Each row comes from the steps of one walk. Every step used is in the known rows, and no mark comes twice. Write the walk behind each row, first mark first.
In the rows, zero is written as 128.
Known rows
sezor > zaper > gutup > nevi > dagib: [ 97  98 126 133 177 146 126 130 112 122 106 128 135 119 131  78 160  51
 135 112 139 108  81 118 126 120 141 115]
nevi > dagib > zaper > ruvur > misoz > ruzu: [115  99 111 151  89 168 121 106 109 108 113 134 150 127  49  86 160  41
 143 114 130 107 102 129 121 125 151  98]
napus > dagib > nevi: [104 124 126 133  89 137 126 123 120 105 124 143 110 121  86  90 162 148
 142 117 119 115 109 117 131 130 157 128]
fule > gutup > nevi > dagib: [123 104 113 138 177 135 121 141 115 114 113 134 123 123 111 118 161 101
 131 143 151 104  91 134 127  94 159 130]
sezor > zaper > dagib > nevi: [114 112 137 130  91 129 124 119 122 121 124 142 110 110 122  52 143  77
 140 109 115 110  97 125 125 123 155 126]
ruvur > misoz: [103 113 117 134 113 134 127 141 124 113 125 150 142 126 115 118 127 101
 137 113 130 116 107 127 127 132 130 126]
ruzu > zaper > ruvur: [132 106 136 146  62 150 118 126 130 113 124 136 137 122 100 110 167 111
 134 119 119 125 101 126 121 144 161 122]
ruzu > zaper > dagib > napus: [ 97 108 139 143  43 136 119 110 130 106 129 134 130 115  81  88 153 147
 133 123 108 104 104 118 127 135 163 124]
zaper > ruvur > misoz > ruzu: [108 107 114 151  91 155 124 126 117 112 118 138 136 132  70 111 133  60
 140 103 113 125 109 132 123 130 147 107]
sezor > zaper > dagib: [108 104 148 134  93 120 123 120 123 115 121 142 118 108 119  71 113  89
 135 110 112 111  97 122 125 128 131 115]
sezor > zaper > ruvur: [127 100 131 142 109 134 125 118 127 117 117 137 134 111 108  86 139  58
 138 106 122 120 100 117 125 139 130 105]
misoz > ruzu > zaper > ruvur: [133 104 127 156  63 159 117 121 122 114 124 134 123 128  76 103 168 101
 135 117 110 124 101 136 126 139 184 108]
fule > gutup > nevi: [130 107 115 140 141 126 123 147 123 116 118 139 112 124 103 121 149  85
 130 131 150 111  96 132 132 107 166 139]
nevi > gutup: [130 104 120 133 166 147 120 131 126 114 125 139 136 119 127 118 114 140
 129 127 146 112  94 123 130 137 149 108]
ruvur > misoz > ruzu > zaper > dagib > nevi: [ 99 118 125 141  36 155 120 122 114 117 129 141 118 135  99  68 166 103
 141  99 102 110  98 149 122 126 198 136]
napus > dagib > nevi > gutup: [113 115 119 130 134 149 123 116 120 106 121 135 124 123 104  88 149 162
 139 112 136 107  98 120 128 135 169 114]
ruvur > misoz > ruzu > zaper: [103 110 111 146  73 151 122 132 119 117 131 145 132 135 104 104 161 117
 136 103 116 108 100 145 130 135 181 123]
nevi > gutup > fule: [116 103 120 132 176 147 124 133 124 108 119 139 142 126 111 126 105  68
 127 136 131 115  97 132 136 142 148 110]
nevi > dagib: [113 109 125 134 159 141 122 133 119 110 123 142 139 116 111 111 143 142
 134 139 133 113  99 121 126 117 133 113]
ruzu > zaper: [125 111 130 138  83 139 121 135 129 115 131 144 129 122 122 110 160 148
 131 124 128 114  99 129 130 138 170 128]
ruzu > zaper > dagib > nevi > gutup: [128 111 136 130  93 156 114 119 124 117 128 134 127 122 134  74 151 147
 132 117 131 107  86 135 119 135 194 132]
ruvur > zaper > dagib: [120 101 142 139  38 131 120 128 121 109 123 138 127 117  99  76 128  94
 133 117 122 120 102 123 127 137 143 118]
ruzu > zaper > gutup > fule: [110 105 145 143  88 146 120 139 122 112 112 136 136 130 114 117 137  58
 129 116 123 124  93 131 130 153 174 132]
ruzu > zaper > ruvur > misoz: [111 107 126 143  49 149 122 127 128 113 122 139 153 130 112 108 165  86
 138 101 119 120 103 131 116 144 153 129]
gutup > nevi > dagib > zaper: [118 104 111 133 139 159 126 124 116 112 122 137 135 119  79  92 180  64
 135 147 143 103  95 118 133 112 153 123]
fule > gutup > zaper: [137 100 116 144 100 113 119 131 123 111 121 139 117 123 117 118 134  80
 127 121 152 110  96 147 129 133 164 141]
napus > dagib > zaper > ruvur > misoz > ruzu: [101 104 121 156  19 155 125 100 111  98 112 133 133 129  20  85 153  53
 145  92 113 109 112 123 125 139 154 101]
fule > gutup: [143 107 129 144 122 116 118 142 126 114 118 144 115 117 109 122 123 127
 131 125 152 111 100 132 127 117 158 127]
ruzu > zaper > gutup > nevi: [114 106 133 140  99 156 121 143 122 120 117 131 126 130 121 107 170  83
 131 113 135 120  88 124 128 137 182 142]
zaper > sezor: [120 107 127 136 118 137 116 134 128 112 127 144 146 121  61 119 128 107
 139 123 123 130 107 106 129 133 142 129]
fule > gutup > zaper > dagib > nevi: [134 107 129 141  63 116 115 119 118 112 121 135 104 122 108  83 142  67
 132 115 138 111  94 150 121 121 181 155]
ruvur > misoz > ruzu: [102 111 109 144 110 146 126 134 116 115 126 148 129 130  92 112 128  92
 138 109 120 114 106 136 132 126 153 114]
misoz > ruzu > zaper: [125 110 122 147  85 152 120 129 121 117 132 142 114 127  98 105 163 140
 132 122 118 114  98 139 135 134 192 116]

Which walk is each row?
[129 109 129 140  91 169 113 113 117 118 128 130 112 128 109  71 152 139
 134 113 122 106  85 145 124 131 216 119] : misoz > ruzu > zaper > dagib > nevi > gutup
[123 104 122 147  80 157 111 125 122 116 131 140 134 131  51 107 161 124
 138 115 111 123 101 125 132 137 193 122] : misoz > ruzu > zaper > sezor
[119 100 142 139 128 129 123 131 122 123 111 137 127 112 131  85 122  75
 136  93 139 115  88 114 127 144 143 113] : sezor > zaper > gutup
[105 100 110 143  67 140 126 119 122 107 121 136 153 132 104 111 147  25
 136 103 121 125 105 138 120 149 130 136] : gutup > zaper > ruvur > misoz
[123 105 139 148  32 145 123 103 122  96 113 133 129 116  37  92 154  86
 141 113 123 116 112 106 125 143 143 108] : napus > dagib > zaper > ruvur
[113 105 127 150 100 167 120 138 114 121 118 129 114 135  93 103 174  79
 131 109 125 119  86 133 133 132 204 127] : misoz > ruzu > zaper > gutup > nevi
[101 109 112 131 181 150 126 139 116 113 123 137 134 122 110 110 168 101
 133 148 129 113  97 123 131 105 141 123] : gutup > nevi > dagib
[109  95 122 137 122 158 123 138 109 115 106 124 143 128 105  83 176  55
 134 120 152 117  87 118 127 128 154 120] : ruvur > zaper > gutup > nevi > dagib
[105 106 129 150  70 157 119 132 114 119 116 136 133 137 108 103 143  96
 136  84 127 114  91 138 124 146 187 122] : ruvur > misoz > ruzu > zaper > gutup
[121 118 142 134  48 145 117 125 125 117 131 141 116 120 114  74 164 133
 137 120 112 115  97 131 122 129 185 142] : ruzu > zaper > dagib > nevi
[ 93 102 123 143  61 123 123 102 125 101 129 131 128 116  73  89 132  85
 131 124 109 109 107 124 131 138 139 130] : gutup > zaper > dagib > napus
[102 100 104 137 107 167 127 117 114 110 112 130 159 128  66  92 186   4
 141 124 136 108 100 121 120 118 136 125] : gutup > nevi > dagib > zaper > ruvur > misoz
[146  95 121 152  78 124 116 121 123 109 114 131 123 123  99 116 142  47
 130 116 145 120  98 143 121 138 157 133] : fule > gutup > zaper > ruvur
[104 106 137 143  67 150 125 121 114 104 107 129 118 123  55  91 161  63
 137 106 135 111  97 104 132 136 161 127] : napus > dagib > zaper > gutup > nevi
[ 94 107 113 138 152 140 125 114 123 105 124 135 146 113  77 101 156 150
 136 143 131 102 106 110 132 117 134 105] : nevi > dagib > napus
[124 102 121 145  53 149 124 117 125 110 117 140 151 123  71  98 145  30
 142 106 136 116 107 119 122 141 137 121] : dagib > zaper > ruvur > misoz
[101 106 128 145  20 145 125 106 120  97 111 135 145 124  45  92 151  62
 144  93 122 110 113 112 121 145 134 115] : napus > dagib > zaper > ruvur > misoz
[114 109 144 149  52 146 115 123 118 112 129 138 111 124  90  91 140 135
 132 119  98 115  98 140 127 127 185 118] : misoz > ruzu > zaper > dagib
[108 105 142 142 124 138 123 142 119 110 108 139 131 126  99 123 105  34
 132 120 125 129  99 121 132 144 147 123] : zaper > gutup > fule
[ 97 113 117 129 143 151 127 119 117 101 116 135 128 131  90  97 139  93
 136 124 121 109 101 129 134 141 168 115] : napus > dagib > nevi > gutup > fule
[104  99 140 139 134 130 126 132 119 117 106 137 131 119 118  93 111   4
 133 103 125 118  92 125 134 150 142 114] : sezor > zaper > gutup > fule
[124 101 113 153  53 161 123 111 116 112 118 138 137 128  43  94 147  22
 142 101 127 114 106 128 126 138 159 106] : dagib > zaper > ruvur > misoz > ruzu
[118  98 122 139  86 151 125 143 116 119 112 129 128 128  98  89 162  38
 133 108 147 124  91 116 133 142 160 129] : ruvur > zaper > gutup > nevi
[104 102 100 142 170 134 123 124 120 109 114 128 130 120  71 106 175 111
 131 144 152  92  98 121 132  95 160 123] : fule > gutup > nevi > dagib > napus
[137 102 127 139  79 145 116 119 128 112 126 143 148 117  35 101 139  73
 141 123 137 119 106 101 132 139 155 129] : dagib > zaper > sezor
[112  97 124 149  58 109 117 106 123 102 119 128 116 116  73  94 128  87
 128 119 134  99 101 136 127 127 160 137] : fule > gutup > zaper > dagib > napus
[116 110 153 139  48 134 116 129 126 111 128 140 122 118 116  96 140 142
 131 121 108 116  99 130 122 132 163 131] : ruzu > zaper > dagib
[ 92 102 133 139  87 119 125 103 128 111 123 135 127 105  85  62 127  95
 136 112 110  99 103 110 130 129 131 108] : sezor > zaper > dagib > napus
[ 97 106 131 153  44 146 118 104 122 107 130 131 117 120  55  83 154 140
 133 120  99 103 104 127 132 129 186 111] : misoz > ruzu > zaper > dagib > napus
[128 105 138 153  81 157 115 130 116 119 118 134 116 129  99 104 146 118
 133 103 128 121  88 132 129 144 197 116] : misoz > ruzu > zaper > gutup
[144  94 118 148 116 151 118 119 116 110 105 125 131 120  63  96 181  34
 135 136 160 104  92 127 121 104 164 122] : fule > gutup > nevi > dagib > zaper > ruvur
[ 98  93 117 140 105 139 119  96 125 100 125 123 141 118  96  88 120  95
 127 121 128 101  95 127 128 147 150 117] : nevi > gutup > zaper > dagib > napus
[129  99 125 136 115 152 113 113 120 108 122 139 159 116  37  95 156  90
 142 133 141 112 101 104 125 125 146 119] : nevi > dagib > zaper > sezor
[105 103 130 124 143 143 124 113 119 116 115 134 127 119 122  59 119  26
 135 115 118 104  89 135 129 136 162 116] : sezor > zaper > dagib > nevi > gutup > fule
[135 112 111 128 166 156 122 129 125 119 127 139 129 121 127  98 143 126
 135 124 151 112  92 125 130 134 173 121] : dagib > nevi > gutup
[102 105 129 137 174 156 122 141 112 115 109 129 136 124 110 109 151  81
 134 127 140 119  87 115 125 115 144 124] : zaper > gutup > nevi > dagib
[117  97 131 136 107 136 116 114 120 106 125 130 132 121 127  99 105  91
 125 120 128 112  89 139 123 145 149 125] : nevi > gutup > zaper > dagib
[ 94 106 114 147  90 168 123 139 112 121 115 131 132 143 104 103 172  54
 135  91 125 114  88 139 128 134 194 135] : ruvur > misoz > ruzu > zaper > gutup > nevi
[114 109 133 130 100 158 118 121 122 112 122 133 132 129 122  83 143  77
 131 128 114 110  89 144 126 141 194 133] : ruzu > zaper > dagib > nevi > gutup > fule
[130 100  98 128 138 157 115 114 124 115 129 132 149 131  84  92 155  69
 138 114 142 119  91 126 128 148 178 142] : dagib > nevi > gutup > zaper > sezor
[120 111 110 127 175 158 125 130 122 114 122 140 134 129 113 105 132  60
 134 135 134 114  96 134 136 138 171 122] : dagib > nevi > gutup > fule
[117 110 134 140  57 135 124 113 121  99 121 141 121 115  57  92 147 122
 138 118 129 105 109 111 134 140 148 114] : napus > dagib > zaper
